Each row was made from one walk, in order. Every step used is in the known rows, and no mark comes twice. Write each row's walk.
(in the rows, 128 means zero)
Known rows
H/S/P: [131  78 166 151 111 154 145 135 102 142 125  99 161 119 134  86 156 160
 103 122 118  94 142 115 104 110 142 136 100 134 180 112 168 103 136 152
 143  78 181  90 135 108 118 143 120]
Q/D/S/A: [184 105 124 111 135 148 139 158  84 135  89 145  89 170 108  95  92 126
  77 127  89 108 111  82 100 151 120 135 107  96 203 107 146 137 132 166
 144 177 113 124 126 118 109 119 116]
C/T: [116 135 138 126 119 127 149 126 106 124 146 139 124 152 110 117  91 132
 150 105 110 106 123 141 114  93 152 126 100 111 141 128 105 118 118 128
 136 113 118 108 129 154  97 139 113]
V/T: [101 119 120 107 152 122 140 140  98 116 154 150 156 148 118 120  87 141
 103 125 110 110 126 123 112 117 172 113 112 137 136  91  95 119 125 118
 144  91  94 136 146 153 144 124 111]
L/T: [117 103 142 126 111 124 116 148 130 101 100 161 127 113  90 122 125 108
 102 160 140 141 134 111 117 130 166 121  98 154 120 113 133 121 119 139
 143 106 139 151 119 147 155 146 136]
H/S/B: [131  89 184  94 133 149 153  98 127 101 124 135 170 116 125 114 157 149
 132 126 122 134 141 107 117 120  91 123 113 115 178 128 154  99 120 141
 127  82 157 113 150  79 122 139 137]
F/T/X/B: [145 177 129  98 141 112 135 108  99 159 147  90  90 113 135 114 135  93
 130 104 101 121  71 134 107  74 123 105 111 101 120 156  82 133 139  76
 107 145  98 108 123 193  87 202  94]
T/F/C/L: [165 133  85 127  82 125 129 154 110 122 153 157 124 131  96 173 152 162
 146 111  91 196  90 195 160 162 177 144 162 145 102 135 103 143 126 153
 145 157 166 154 152 142 156 140 179]
Q/D/S: [172 129 133 117 120 159 116 136  99 130  80 123  96 162 113 122  95 129
 113 129 102 130 118  86 113 128 116 140 110  99 184 109 146 124 134 161
 158 152 130 132 135 131 121 127 135]
V/T/F/C/L/A/S/H: [137 112 102 101  74 108 196 169  63  77 153 195 144 133  65 193  60 159
  98 110  46 137  93 162 178 186 228  98  98 143 122  85  69 149 116  67
 164 165 148 181 145 119 181 176 221]
P/S: [149 118 102 145 124 154 150 121  94  98 161 161 136 158 137 117 128 112
 146 127 134 112 109  95 150 128 113 143 119 150 136 114 162 141 103 116
 127 134 126 128 125 106 148 146 156]
F/T/C/L/A/S: [172 139 133 140  47 130 183 122  70 141 114 137 132 151  64 176 120 100
 118  72 109 151  66 209 160 154 152 105  86 108 165 102 149 172  92  60
 166 138 180  94 145 152  89 212 167]
R/G: [135 106 155 110 129 113 135 100 124 154 103 119 125 131 100 130 144 123
 137 152  98  66 142 133  97 128 146 118 132 115 143 136 130 133 159 122
  96 132  93  96 142 105 148 101 139]
L/T/F: [131  91 139 141 102  79 133 147 125  96  91 170 131  90  85 135 117 141
 125 175 124 129 122 150 151 140 184 121 138 158 141 106 108 109 115 137
 146 123 171 159 128 145 168 130 157]
X/T/S/H: [108 115 127 160 175 184 149 118  99  90 107 158 169  94 140 155  64 123
 117  71 108 107 138 111 149 161 127 115  80  90 126 103  79  73 111  52
 118 152 107 131  77  90 179 133 126]
V/C/T/S: [ 87  80 121 129 128 167 145  85  82  99 128 142 137 126 109 147  91 155
 161  72  80 100 133 167 149 101 121  97 105  65 164 138 110 140  88 117
 147 146 115 140 129 148 117  66 129]
C/L: [142 142 110 121 110 163 112 121 118 152 133 138 134 164 129 153 150 101
 102 110 120 170 103 159 120 149 137 147 119 144 118 103 151 133 127 129
 142 125 109 125 128 132 126 168 141]
L/A/S: [139  93 173 131  94 118 192 132 115 103  86 132 105 121  95 136 106  97
 108 115 107  82 122 116 158 155 120 102 107 108 166 131 139 157 103  95
 138 151 163 120 127 102 112 144 170]
P/S/D: [173 105 139 141 132 143 150 139  60  88 157 156  89 147 127 117 116 114
 133 154 140  96 123 115 136 105 121 159 107 138 128  86 143 163 112 129
 155 136 129 137 127  97 150 157 142]
F/T/V/C: [136 109  76 121  88 136 111 100  88 138 157 134 128 138 130 132 127 149
 155  85 109 128 152 173 132  78 149  68 110  35 144 156 102 137 100  89
 136 119 120 160 138 151  92  89 111]
L/A/S/T/C: [136 120 189 151  86  97 206 153  90  80  92 149 158  87  65 162 109 162
 131 149  99 126 108 163 152 162 134 106  79 123 141 114 104 162  78  90
 154 130 169 132 118 113 126 156 168]
H/S/D: [154  91 201 135 132 155 142 143  84 101 123 133 105 101  96 115 114 136
 100 145 148  91 139 138 109  98 121 126  95 126 148  86 130 136 149 151
 167  94 177 127 123 117 131 144 109]
L/A: [121 107 135 147  97 101 145 147 130 116 127 149 121 116 101 107 108  89
 124 143 129  92 109 107 129 158 147 124 138 104 162 126 129 136 112 126
 127 155 145 113 101 116 105 143 155]
A/S/T/F: [160 105 189 131 126 100 204 131  97  90  64 131 142  84 111 158 116 205
 122 143  78 117 140 179 182 135 126 107  76 161 133 115  87 118  93  99
 147 124 155 149 153 105 149 123 148]
F/C: [141 135 106 118 112 135 126 163 122  98 158 133 120 118  97 136 137 157
 149 112 114 163 123 128 134 131 152 123 129 123  89 168 106 151 133 153
 127 141 150 146 144 139 147 122 145]
P/S/A/L/C/T/F: [164  61  83 152 112  88 204  90  40 103 170 192 135 159  73 133  81 154
 147 129  72  66  84 197 174 165 159 123 130 107 189 106 120 162  85  71
 127 131 112 110 174 114 111 149 181]
X/C/L: [133 173  90 159 125 158 100 148 102 153 142 157 121 133  96 174 132  96
 118  84  84 170  84 176 136 178 162 178 108 135  98 114 139 151  97 144
 139 145 114 143 103 137 120 164 150]
A/S/T/F/C: [174 111 167 122 110 109 203 165  91  60  95 138 132  75  81 165 127 236
 142 127  68 151 134 178 189 136 151 102  77 154  93 155  64 144  96 125
 146 137 175 167 171 116 168 115 165]
H/S/A: [142  79 156 130 138 157 166 145 102 115 137 157 145 119  98  91 123 130
  80 117 126  86 116 115 114 143 117 106 100 131 174 111 150 128 135 145
 127 119 155 114 114 114 120 129 105]
V/C/T/X: [ 96 145 108 102 119 124 125  95  93 114 186 145 130 144 113 141 134 142
 198 136  54 105 100 207 101  70 125 123 105  91 141 158  85 167 120 125
 156 147 105 158 132 189  81 110 139]
Q/D/R: [162 111 151 139 109 119 109 147 124 144  98 141 107 164  99 129  76 186
 112 165  99 128 126  90 111 142 110 149 106 119 140 123 103 109 167 147
 182 118 131 136 152 145 142 132 122]
S/A: [143 105 123 122 142 117 152 146 112 132 139 151 120 136 119 102 125 123
  93 128 116 104 123 122 118 151 135 124 121 127 144 127 128 143 127 133
 112 154 110 121 117 115 116 121 109]
V/T/C/L/A: [103 134  98 135  81 104 143 153  75 130 176 188 180 164  74 162  95 100
 110 127 104 150  58 175 109 178 205 134 146 126 154  58 112 150 105 110
 169 111 127 130 117 165 129 179 164]
D/S: [158 128 102 116 122 172 121 147 127 101  95 119 123 135 136 119 133 118
 139 109 116 142  99  88 152 151 122 125 146 108 166 130 152 130 114 141
 126 154 123 139 110 125 117 131 140]
T/C: [122 151 118 148 109 106 129 131 117 130 147 134 154 121 107 167 132 156
 163 131 125 161 105 171 130 137 134 134 160 124 122 120 119 147 123 120
 141 125 162 135 126 148 138 127 141]
L/C: [123 130 125 144  89 125 100  95 128 124 126 135 130 111 104 138 133 124
 153 165 120 151 119 183 140 169 143 145 110 114 143 138 145 158 155 112
 125 126 140 117 161 112 125 122 128]
F/T/S/A: [159  69 123 119 130 155 170 125  81 127  99 123 128 118 112  75 106 117
  75  60 114  82 116 136 152 134 120  79  85  85 179 120 120 125  78  91
 111 165 111  82 134 119 108 131  73]
T/F/C: [152 119 105 135 101  90 144 160 121  96 148 143 121  96  94 149 131 189
 171 126  96 151 114 166 170 141 172 126 169 128 112 161  80 140 128 152
 133 162 181 155 151 137 159 104 167]
D/Q: [144 120 136 134 119 161 136 156 125 138 125 108 136 125 151 130 134 126
 112 138  90  93 136 120 161 135 138 135 130 137 123 106 112 153 125 126
 107 118 128 129 150 135 148 140 122]
G/R: [108 124 133 109 141 115 130 116 126 142 140 115 129 128 112 118 138 148
 139 133 152 141 112  88 158 154 119 114 142 124 150 132 133 156 113 162
 123 133 131 129 103 105 176 135 150]
D/R/G: [155  91 150 119 113 118 123 127 149 138  88 129 127 142  92 127 129 171
 144 169  82  81 119  97 123 165 135 123 143 115 136 154 115 121 179 123
 116 124  89 113 143 118 153 111 142]

Which walk is each row?
[168 141 119 151  59 131 163 151  50 168 118 101 106 133  86 119 161  75
 108  69  15  97  62 214 135 151 176 163  43  98 173 129 136 180  56  90
 154 163 149  83 133 137  45 242 160]
F/T/X/C/L/A/S/P
[152 178  80 150  72 124 115 155  83 148 159 158 113 121  65 120 134  44
 135  95  60 122  32 210 126 160 171 159  80  96 144 127 107 172  62 108
 145 186 121 108  96 170  51 233 150]
F/T/X/C/L/A
[114 126 135 145  93 103 117 152 117 101 119 164 155 103  69 162 128 133
 137 165 139 174 107 154 120 139 171 127 132 151 114 105 125 140 114 129
 156 101 171 157 115 166 165 147 149]
L/T/C
[184 125 150 114  88 142 186 158  82  85 101 147 137 111  82 192 147 209
 114 110  61 196 110 211 179 160 161 123  69 173  86 130  86 147  96 127
 160 134 158 166 171 119 167 154 178]
A/S/T/F/C/L
[163 120 101 120  81 133 127 124 103 147 127 117 129 141 133  98 122 119
 125  78 134 124 144 142 127  88 152  76 111  55 142 134  93 107  86  82
 123 108 123 121 133 137  97 142  88]
F/T/V
[162  66 185 132 125 189 147 159  82 110  74  93 105  92 142 128 117 120
  81 130  88  62 153 132 174 124 118 131 122 100 135  68  89 166  94 125
 130 138 133 128 146 105 176 131 100]
T/S/D/Q
[159 160 115 133  47 133 176 122  67 130 131 152 146 138  78 193  89 114
 115  91 101 155  79 191 160 159 165 101  62 115 141  84 136 158 112  18
 156 159 162 119 122 133 117 234 185]
F/T/C/L/A/S/H
[108  50 124 101 163 146 178 141  72 105 122 156 159 135 112  92  77 124
  52  87  89  75 122 111 133 154 147  88 110 110 170  78  94 123  80 110
 128 135  77 124 134 120 155  97  86]
V/T/S/A
[128 125 131 158  68  79 140  90 104 114 132 156 125 111  80 146  87 160
 197 153  85 115 101 233 162 143 184 143 124 105 178 131  95 137 139 109
 138 128 162 104 168 136 106 118 137]
L/C/T/F
[194  67 224 103 122 125 167 131  97 116  43 110  66 132  74 157 115 182
 114 166  66  53 146 124 136 140 117 119  99 111 132 129 106 164 184 104
 155 120 114 127 170  93 163 123 143]
A/S/D/R/G
[139 168 129 139  98 142 125 139  94 130 136 155 187 129 102 180 150 161
 125 146 116 214  88 208 113 157 150 152  90 159  91  84 116 135 101 129
 156 104 120 139 118 144 139 177 138]
S/T/C/L
[144  74 107 108 176 113 169 136  98 146 131 133 132 142 108 125 119 139
  61 104 107  89 126 126 118 152 117  95 146 110 131 120 118 139 100 104
 121 122  82 132 138 128 111 143 145]
S/A/L
[160  40 105 123 124 148 161  77  66 136  88 116 141 108  77 110 103 131
  65  74  99  95 109 192 166 174 118  70  89  55 180 122 127 162  78  45
 114 134  93  81 187 115 102 148 109]
F/T/S/A/L/C
[126 114  68 115  81 169  89  99 103 154 156 157 141 172 143 181 163 119
 129  96  93 182 132 188 118 133 143 109 144  64 121 127 129 146 103 116
 149 125 103 190 121 133 123  99 148]
T/V/C/L
[130 103  82 124  72  89 158 184  80  97 179 198 147 141  59 146  92 140
 118 123  73 141  70 170 148 183 242 124 154 130 143  98  74 142 109 142
 161 149 146 149 143 152 147 152 190]
V/T/F/C/L/A
[117  95 135 137  67 110 191 150  43 151 134 131 174 175  93 163 125 132
  84 101  61 129  90 181 119 169 208 138 105 128 182  61 143 159  98  91
 181  93 152 103 157 131 122 186 172]
V/T/C/L/A/S/P
[154 147  90 112  92 167 112 156 116 124 165 145 125 155 100 160 161 130
 124  94 109 209  98 160 125 153 164 142 120 140  83 146 130 157 131 155
 141 140 131 146 145 144 143 157 158]
F/C/L
[132 119 125 119  91 158 102 142 119 125 106 170 134 147  93 147 146  80
  78 142 138 186 108 143 109 152 174 139  91 169 111  92 155 123 118 141
 154 102 121 149 120 152 154 186 148]
C/L/T
[138  78 195  90 102 100 204 105 125  97  81 132 125 127 113 135 138 112
 127 122  88 107 140 104 149 160  98 113 114  88 186 145 145 141  87  98
 126 138 147 111 153  54 106 150 183]
L/A/S/B
[147 158 108 143  98 107 136 126  92 139 151 121 146 120  97 143 118 155
 162 104 134 152  97 191 139 105 149 111 119 111 137 123 114 141 119  89
 140 118 161 103 144 171 107 156 114]
F/T/C
[102 137 114  84 141 115 129 133  98 116 169 139 160 146 125 114 122 121
 124 152  75 104  97 156 100 102 142 121 117 138 129 102  67 137 112 112
 151 111  85 151 146 171 133 148 114]
V/T/X
[129 101 154 126  96 158 172 121  79  95 103 172 139 126  88 183 133 141
  98 135  71 143 112 183 143 169 135 110  36 125 141 119 144 174  93 108
 167 144 118 162 125 114 107 140 188]
V/C/L/A/S/T
[123 122 120 137  42 129 116  94 107 128 140 148 130 147  99 124 103 112
 170 118  97 133 134 191 119 122 174 115 108  39 155 141  92 134 107  92
 128  97 124 124 146 124  95 118 101]
L/C/T/V
[108 168 117 166 135 123 135 156  91 124 155 157 107 120  74 135  76 129
 164  74  74 105 103 157 129 120 178 155  88 104 119 139  93 140  85 140
 134 131 119 122 101 159  88 135 123]
X/C/T
[136 127 188 114 123 162 145 132 107  82 127 138 184  85 106  95 157 156
 122 175 100 115 103 160  99 100  93 118  51 156 135 113  95 119 101 138
 150  98 138 139 117 139 120 169 110]
H/S/T/X
[135  47 191 124 119 151 127 147  86  73  55 143  96  79  81 119 106 100
  69 149 142 108 151 124 131 123 146 116  93 119 130  78 113 136  87 139
 168 124 142 149 118 117 180 141 111]
L/T/S/D
[163  82 209 129 103 108 192 148  82  94  80 127  59 111  82 135  94 103
  96 140 114  64 134 134 142 134 129 120  94  99 158 102 121 179 116 107
 167 150 167 128 132  92 113 156 153]
L/A/S/D
[146 169 104 160 139 145 141 161  70  72 171 181 155  99 104 115 142 125
 169 155  53 117  70 152 139 138 119 181  51 160  95 124  96 163  36 126
 134 156  94 163  89 125 130 178 153]
P/S/T/X/C
[154 132 178  98  73 147 179 135  93 101  90 144 144 128  96 139 161  88
  90 155  62 134  76 188 125 159 108 129  42 144 132 106 110 163  67  98
 160 152 113 138 120 118 101 219 167]
C/L/A/S/T/X
[170  86 207 142 125 191 150 173  80 106 117 116 115  98 117 116 121 138
  86 157 109  56 146 130 141 102 132 133  96 133 145  63 114 161 144 151
 147  84 179 130 144 123 151 155 104]
H/S/D/Q
[161 113  92 145  48  97 146 171 113 107 150 178 120 121  71 154 134 126
 143 127  93 158  71 177 161 191 197 140 170 122 134 136 106 151 111 152
 145 183 180 141 125 129 134 158 206]
T/F/C/L/A
[147  67 129 142 101 153 150 114  81 152  88  66 144 114 147  69 138 146
 100  66 106  90 142 140 143 105 144 109  83  84 186 120 139 104  80 100
 125 126 135  59 155 111 108 147  87]
F/T/S/P
[145 129 144 142  57 131 177 129  92 130 106 149 138 151  76 202 132  95
 118 101  99 159  73 189 154 187 136 130 130 121 152  99 152 176  99  88
 166 144 180 126 125 127 121 182 194]
T/C/L/A/S
[150  61  90 142 138 116 181 152  52  90 155 201 165 148  62 150 121 126
  85 137 127 122  89 116 133 162 146 108 138 152 125  84 148 168  59  93
 146 105 122 161 124 146 170 181 196]
P/S/A/L/T/C
[141  74 106 121 140 109 143 102  98 142 126 142 134 126  83 135 122 136
  82 138 102 116 118 180 131 190 133 113 128  97 148 129 133 174 126  89
 114 122  93 123 169 109 109 138 144]
S/A/L/C
[162 174  89 134  79 139 119 117  83 165 154 132 155 159  99 166 139 128
 137  85 129 196  73 221 130 128 158 132 109 126 128 100 137 143 120  94
 154 117 146 102 146 175 104 193 126]
F/T/C/L
